Known rows, with every way that one mark hangs from another:
tovek(nopiv(dirufas mefe)): [ 0.17  0.27  0.36 -0.24 -0.07 -0.13  0.19  0.03 -0.21 -0.20 -0.22 -0.19
  0.07  0.14 -0.08  0.08 -0.26 -0.18  0.20 -0.07 -0.03 -0.63  0.00 -0.12]
nopiv(mefe tovek): [ 0.12  0.27  0.29 -0.20 -0.16 -0.02  0.42  0.25 -0.04 -0.04 -0.25 -0.13
 -0.06  0.24 -0.26  0.07 -0.14 -0.15  0.08 -0.05 -0.05 -0.40  0.12 -0.04]
dirufas(gusaz): [ 0.04  0.18  0.07 -0.09  0.33 -0.25 -0.14 -0.12 -0.05 -0.07 -0.06  0.02
 -0.09 -0.04 -0.08 -0.01 -0.15  0.17  0.08  0.07 -0.14 -0.03 -0.04  0.04]
tozo(pimug tovek(nopiv(mefe))): [ 0.21  0.47  0.24 -0.19  0.03 -0.12 -0.15  0.33 -0.28  0.19  0.04 -0.16
  0.12 -0.05  0.01  0.23 -0.38 -0.41  0.10 -0.23  0.00 -0.47  0.18 -0.43]
tovek(tozo(pimug)): [ 0.17  0.39  0.19 -0.09  0.07 -0.05 -0.19  0.23  0.04  0.21  0.03 -0.11
  0.11  0.00  0.24  0.13 -0.25 -0.27  0.07  0.03  0.24 -0.27 -0.04 -0.16]
dirufas(filed gusaz): [ 0.02  0.15  0.15 -0.15  0.24 -0.18 -0.14 -0.09 -0.06 -0.04 -0.20  0.10
 -0.04  0.00  0.07  0.03 -0.15  0.28  0.09  0.14 -0.30  0.05 -0.18  0.13]
gusaz(nosodip): [-0.05 -0.14 -0.05  0.09  0.11 -0.14  0.10  0.13 -0.05  0.02 -0.17  0.05
 -0.09 -0.06 -0.04  0.12 -0.02  0.06  0.20  0.11 -0.06 -0.01  0.01 -0.07]
tozo(pimug(dirufas(filed gusaz)) tovek): [ 0.41  0.48  0.24 -0.24  0.32 -0.12 -0.40  0.18 -0.10  0.01  0.04  0.28
  0.05 -0.18  0.41  0.10 -0.69 -0.01  0.10 -0.10  0.01 -0.07  0.08 -0.19]
tovek(nopiv): [ 0.00  0.08  0.08 -0.15  0.08 -0.07 -0.15 -0.10 -0.09  0.02  0.02 -0.01
 -0.01 -0.03 -0.03  0.06 -0.09 -0.12  0.07 -0.13 -0.13 -0.17  0.00 -0.16]
nopiv(dirufas mefe tovek): [ 0.32  0.41  0.46 -0.22 -0.16 -0.03  0.55  0.24 -0.03 -0.20 -0.36 -0.14
  0.06  0.33 -0.19  0.01 -0.33 -0.15  0.22  0.07  0.13 -0.60  0.12  0.06]
tovek(nopiv(mefe) tozo(pimug(dirufas))): [ 0.31  0.54  0.39 -0.38  0.00 -0.12 -0.21  0.24 -0.14  0.04 -0.03 -0.10
  0.00  0.01  0.28  0.27 -0.53 -0.51  0.10 -0.37  0.10 -0.82  0.06 -0.48]
pimug(tozo): [ 0.21  0.10  0.03  0.13  0.05 -0.14 -0.17  0.09 -0.03  0.04  0.11  0.12
 -0.02 -0.12  0.16  0.07 -0.07 -0.17 -0.02  0.02  0.10 -0.02  0.11 -0.13]
tozo(pimug(dirufas(filed)) tovek): [ 0.37  0.29  0.17 -0.15 -0.02  0.13 -0.28  0.30 -0.05  0.09  0.11  0.26
  0.15 -0.14  0.51  0.13 -0.53 -0.19  0.01 -0.17  0.15 -0.04  0.13 -0.22]
tozo(pimug tovek): [ 0.22  0.33  0.08  0.01  0.09 -0.02 -0.20  0.30 -0.08  0.21  0.17  0.00
  0.17 -0.10  0.17  0.09 -0.32 -0.23  0.03 -0.04  0.22 -0.02  0.18 -0.21]
nopiv(dirufas(filed) mefe tovek): [ 0.31  0.37  0.54 -0.28 -0.27  0.02  0.55  0.28 -0.07 -0.18 -0.50 -0.07
  0.11  0.36 -0.05  0.05 -0.34 -0.05  0.24  0.16 -0.01 -0.52 -0.02  0.16]
tozo(pimug(dirufas(filed)) tovek(nopiv)): [ 0.36  0.37  0.23 -0.28  0.06  0.04 -0.42  0.20 -0.15  0.10  0.12  0.25
  0.13 -0.16  0.45  0.19 -0.61 -0.29  0.07 -0.30  0.04 -0.20  0.11 -0.39]
tozo(tovek): [ 0.15  0.07 -0.06 -0.04  0.15 -0.04 -0.03  0.09 -0.02  0.11  0.09  0.11
  0.07 -0.07  0.02  0.05 -0.12 -0.11  0.07 -0.09  0.12  0.07  0.16 -0.14]
pimug(dirufas(filed gusaz) tozo): [ 0.39  0.25  0.21 -0.13  0.27 -0.25 -0.36 -0.02 -0.06 -0.17 -0.04  0.38
 -0.14 -0.17  0.41  0.08 -0.42  0.05  0.05 -0.03 -0.12 -0.06  0.03 -0.09]
dirufas(gusaz(lopala nosodip)): [-0.04  0.14 -0.04  0.06  0.55 -0.54  0.11  0.13 -0.23 -0.04 -0.28 -0.10
 -0.18 -0.22 -0.04  0.10 -0.27  0.37  0.32  0.20 -0.40 -0.12  0.01 -0.01]
pimug(dirufas(gusaz)): [ 0.20  0.17  0.10 -0.18  0.35 -0.18 -0.19 -0.14 -0.01 -0.22  0.00  0.18
 -0.16 -0.10  0.12 -0.01 -0.38  0.12  0.06 -0.13 -0.06 -0.10  0.05 -0.07]
zula(lopala): [-0.10 -0.18  0.07  0.03  0.15 -0.19 -0.05 -0.09  0.07 -0.13  0.16  0.01
 -0.06  0.04 -0.07 -0.01  0.11  0.00  0.09 -0.08 -0.17  0.06  0.00  0.07]
tozo(pimug tovek(nopiv(dirufas(gusaz(lopala))))): [ 0.44  0.81  0.32 -0.20  0.62 -0.51 -0.19  0.17 -0.35  0.01 -0.06 -0.15
  0.19 -0.24  0.17  0.08 -0.83 -0.03  0.36  0.05 -0.05 -0.47  0.17 -0.22]
gusaz(dirufas(filed) lopala nosodip): [-0.16 -0.24  0.02  0.23 -0.13 -0.05  0.53  0.51 -0.26  0.14 -0.53 -0.04
  0.00 -0.29  0.24  0.19  0.00  0.41  0.38  0.29 -0.43  0.13 -0.12  0.15]
gusaz(dirufas lopala nosodip): [-0.14 -0.20 -0.05  0.30 -0.02 -0.12  0.55  0.49 -0.24  0.12 -0.39 -0.12
 -0.03 -0.34  0.09  0.17 -0.01  0.31  0.37  0.22 -0.27  0.05  0.04  0.05]

Rows:
[ 0.23  0.42  0.34 -0.35 -0.04 -0.10  0.39  0.27  0.03  0.07 -0.30 -0.17
 -0.02  0.30 -0.13  0.16 -0.17 -0.32  0.19 -0.07  0.08 -0.58  0.09 -0.10]
nopiv(mefe tovek(tozo))
[ 0.17  0.49  0.27 -0.24  0.14 -0.14 -0.33  0.13 -0.06  0.24  0.05 -0.12
  0.11 -0.04  0.20  0.20 -0.33 -0.40  0.11 -0.11  0.10 -0.44 -0.05 -0.31]
tovek(nopiv tozo(pimug))
[ 0.40  0.28  0.12 -0.07  0.38 -0.33 -0.35 -0.06 -0.04 -0.19  0.11  0.32
 -0.16 -0.22  0.27  0.05 -0.45 -0.06  0.03 -0.13  0.03 -0.14  0.18 -0.18]
pimug(dirufas(gusaz) tozo)
[ 0.55  0.37  0.22 -0.10  0.28 -0.24 -0.19  0.06 -0.14 -0.02  0.10  0.18
  0.15 -0.15  0.21  0.15 -0.46 -0.41  0.24 -0.07  0.27 -0.28  0.27 -0.31]
pimug(tozo(tovek(nopiv(dirufas))))
[ 0.18  0.15  0.17 -0.25  0.23 -0.12 -0.20 -0.11 -0.03 -0.20 -0.12  0.27
 -0.12 -0.05  0.27  0.02 -0.37  0.22  0.08 -0.06 -0.21 -0.04 -0.08  0.02]
pimug(dirufas(filed gusaz))
[ 0.50  0.81  0.65 -0.31 -0.09 -0.10  0.37  0.47  0.00  0.01 -0.33 -0.25
  0.17  0.30  0.05  0.14 -0.58 -0.44  0.27  0.09  0.38 -0.87  0.10 -0.11]
nopiv(dirufas mefe tovek(tozo(pimug)))
[ 0.00  0.26  0.08 -0.09  0.34 -0.36 -0.02  0.03 -0.21 -0.03 -0.26 -0.07
 -0.04 -0.12  0.12  0.02 -0.23  0.42  0.14  0.17 -0.48 -0.03 -0.13  0.15]
dirufas(filed gusaz(lopala))
[ 0.25  0.41  0.29 -0.19  0.16 -0.10 -0.37  0.08 -0.08 -0.08 -0.03  0.20
 -0.03 -0.11  0.38  0.06 -0.57  0.12  0.04 -0.03 -0.10 -0.16 -0.06 -0.05]
tozo(pimug(dirufas(filed gusaz)))
[ 0.44  0.64  0.57 -0.43 -0.21  0.05  0.14  0.47  0.02  0.05 -0.28  0.02
  0.04  0.23  0.31  0.22 -0.59 -0.38  0.13 -0.16  0.12 -0.70  0.06 -0.21]
nopiv(mefe tovek(tozo(pimug(dirufas(filed)))))
[ 0.52  0.34  0.30 -0.17  0.19 -0.17 -0.20  0.10 -0.16  0.00 -0.04  0.26
  0.21 -0.11  0.36  0.17 -0.46 -0.29  0.25  0.01  0.12 -0.20  0.11 -0.22]
pimug(tozo(tovek(nopiv(dirufas(filed)))))
[ 0.18  0.56  0.37 -0.26  0.40 -0.55  0.19  0.03 -0.39 -0.24 -0.37 -0.33
 -0.02 -0.03 -0.09  0.06 -0.51  0.15  0.33  0.02 -0.37 -0.73  0.00 -0.07]
tovek(nopiv(dirufas(gusaz(lopala)) mefe))
[-0.04  0.11  0.02  0.00  0.45 -0.47  0.09  0.15 -0.26 -0.01 -0.42 -0.03
 -0.13 -0.18  0.09  0.13 -0.27  0.48  0.34  0.28 -0.55 -0.04 -0.12  0.09]
dirufas(filed gusaz(lopala nosodip))
[ 0.21  0.40  0.10  0.02  0.48 -0.47 -0.11  0.29 -0.24 -0.09 -0.14  0.00
 -0.16 -0.32  0.27  0.12 -0.69  0.20  0.26  0.05 -0.20 -0.31  0.13 -0.21]
tozo(pimug(dirufas(gusaz(lopala nosodip))))
[ 0.46  0.67  0.50 -0.38 -0.10 -0.03  0.15  0.44  0.04  0.03 -0.15 -0.08
 -0.01  0.18  0.20  0.20 -0.61 -0.49  0.12 -0.23  0.28 -0.77  0.19 -0.30]
nopiv(mefe tovek(tozo(pimug(dirufas))))
[ 0.28  0.44  0.23 -0.13  0.26 -0.17 -0.35  0.04 -0.06 -0.11  0.09  0.13
 -0.07 -0.15  0.25  0.02 -0.57  0.00  0.01 -0.11  0.05 -0.23  0.08 -0.15]
tozo(pimug(dirufas(gusaz)))
[-0.12 -0.11  0.08  0.13 -0.24  0.07  0.43  0.39 -0.23  0.11 -0.37 -0.09
  0.10 -0.23  0.28  0.09  0.03  0.36  0.19  0.19 -0.35  0.15 -0.12  0.22]
gusaz(dirufas(filed) lopala)
[ 0.31  0.24  0.26 -0.30  0.12 -0.03 -0.06  0.02 -0.13 -0.04 -0.14  0.14
  0.23  0.01  0.20  0.12 -0.40 -0.13  0.28 -0.01  0.03 -0.19  0.00 -0.11]
tozo(tovek(nopiv(dirufas(filed))))
[ 0.40  0.78  0.52 -0.37  0.50 -0.39 -0.32  0.01 -0.10  0.00 -0.12 -0.11
  0.13 -0.02  0.19  0.14 -0.67 -0.23  0.34  0.07  0.15 -0.66 -0.08 -0.19]
tovek(nopiv(dirufas(gusaz)) tozo(pimug))
[ 0.18  0.42  0.52 -0.39  0.17 -0.32  0.04 -0.06 -0.27 -0.23 -0.42 -0.08
  0.02  0.13 -0.02  0.11 -0.41  0.10  0.30  0.07 -0.34 -0.57 -0.19  0.01]
tovek(nopiv(dirufas(filed gusaz) mefe))
[-0.13 -0.34  0.10  0.15 -0.23  0.13  0.40  0.41 -0.13  0.12 -0.46  0.13
  0.00 -0.17  0.16  0.21  0.08  0.27  0.33  0.26 -0.24  0.19 -0.17  0.12]
gusaz(dirufas(filed) nosodip)
[ 0.38  0.75  0.60 -0.42  0.39 -0.32 -0.34  0.04 -0.12  0.03 -0.25 -0.03
  0.17  0.02  0.32  0.18 -0.67 -0.12  0.35  0.16  0.01 -0.58 -0.22 -0.10]
tovek(nopiv(dirufas(filed gusaz)) tozo(pimug))
[ 0.35  0.34  0.19 -0.14  0.42 -0.25 -0.31  0.30 -0.14  0.03 -0.12  0.32
 -0.04 -0.23  0.37  0.23 -0.72  0.04  0.28  0.01 -0.06 -0.10  0.10 -0.25]
tozo(pimug(dirufas(filed gusaz(nosodip))) tovek)
[ 0.31  0.37  0.29 -0.26 -0.04  0.07 -0.29  0.22  0.05  0.08 -0.03  0.13
  0.09 -0.02  0.57  0.17 -0.47 -0.23  0.04 -0.10  0.17 -0.29 -0.08 -0.18]
tovek(tozo(pimug(dirufas(filed))))
[ 0.51  0.74  0.53 -0.26  0.06 -0.06  0.17  0.32  0.13  0.05 -0.19 -0.09
  0.22  0.22  0.16  0.08 -0.60 -0.39  0.28  0.15  0.48 -0.60  0.09 -0.05]
nopiv(dirufas tovek(tozo(pimug)))
[ 0.50  0.87  0.57 -0.47  0.23 -0.27  0.03  0.33 -0.01 -0.03 -0.21 -0.03
 -0.09  0.14  0.10  0.18 -0.76 -0.33  0.20 -0.18  0.12 -0.80  0.15 -0.25]
nopiv(mefe tovek(tozo(pimug(dirufas(gusaz)))))
[ 0.27  0.56  0.58 -0.55  0.30 -0.37  0.02 -0.03 -0.20 -0.13 -0.49 -0.13
  0.06  0.17  0.09  0.22 -0.45 -0.07  0.41  0.05 -0.22 -0.76 -0.24 -0.05]
tovek(nopiv(dirufas(filed gusaz) mefe) tozo)
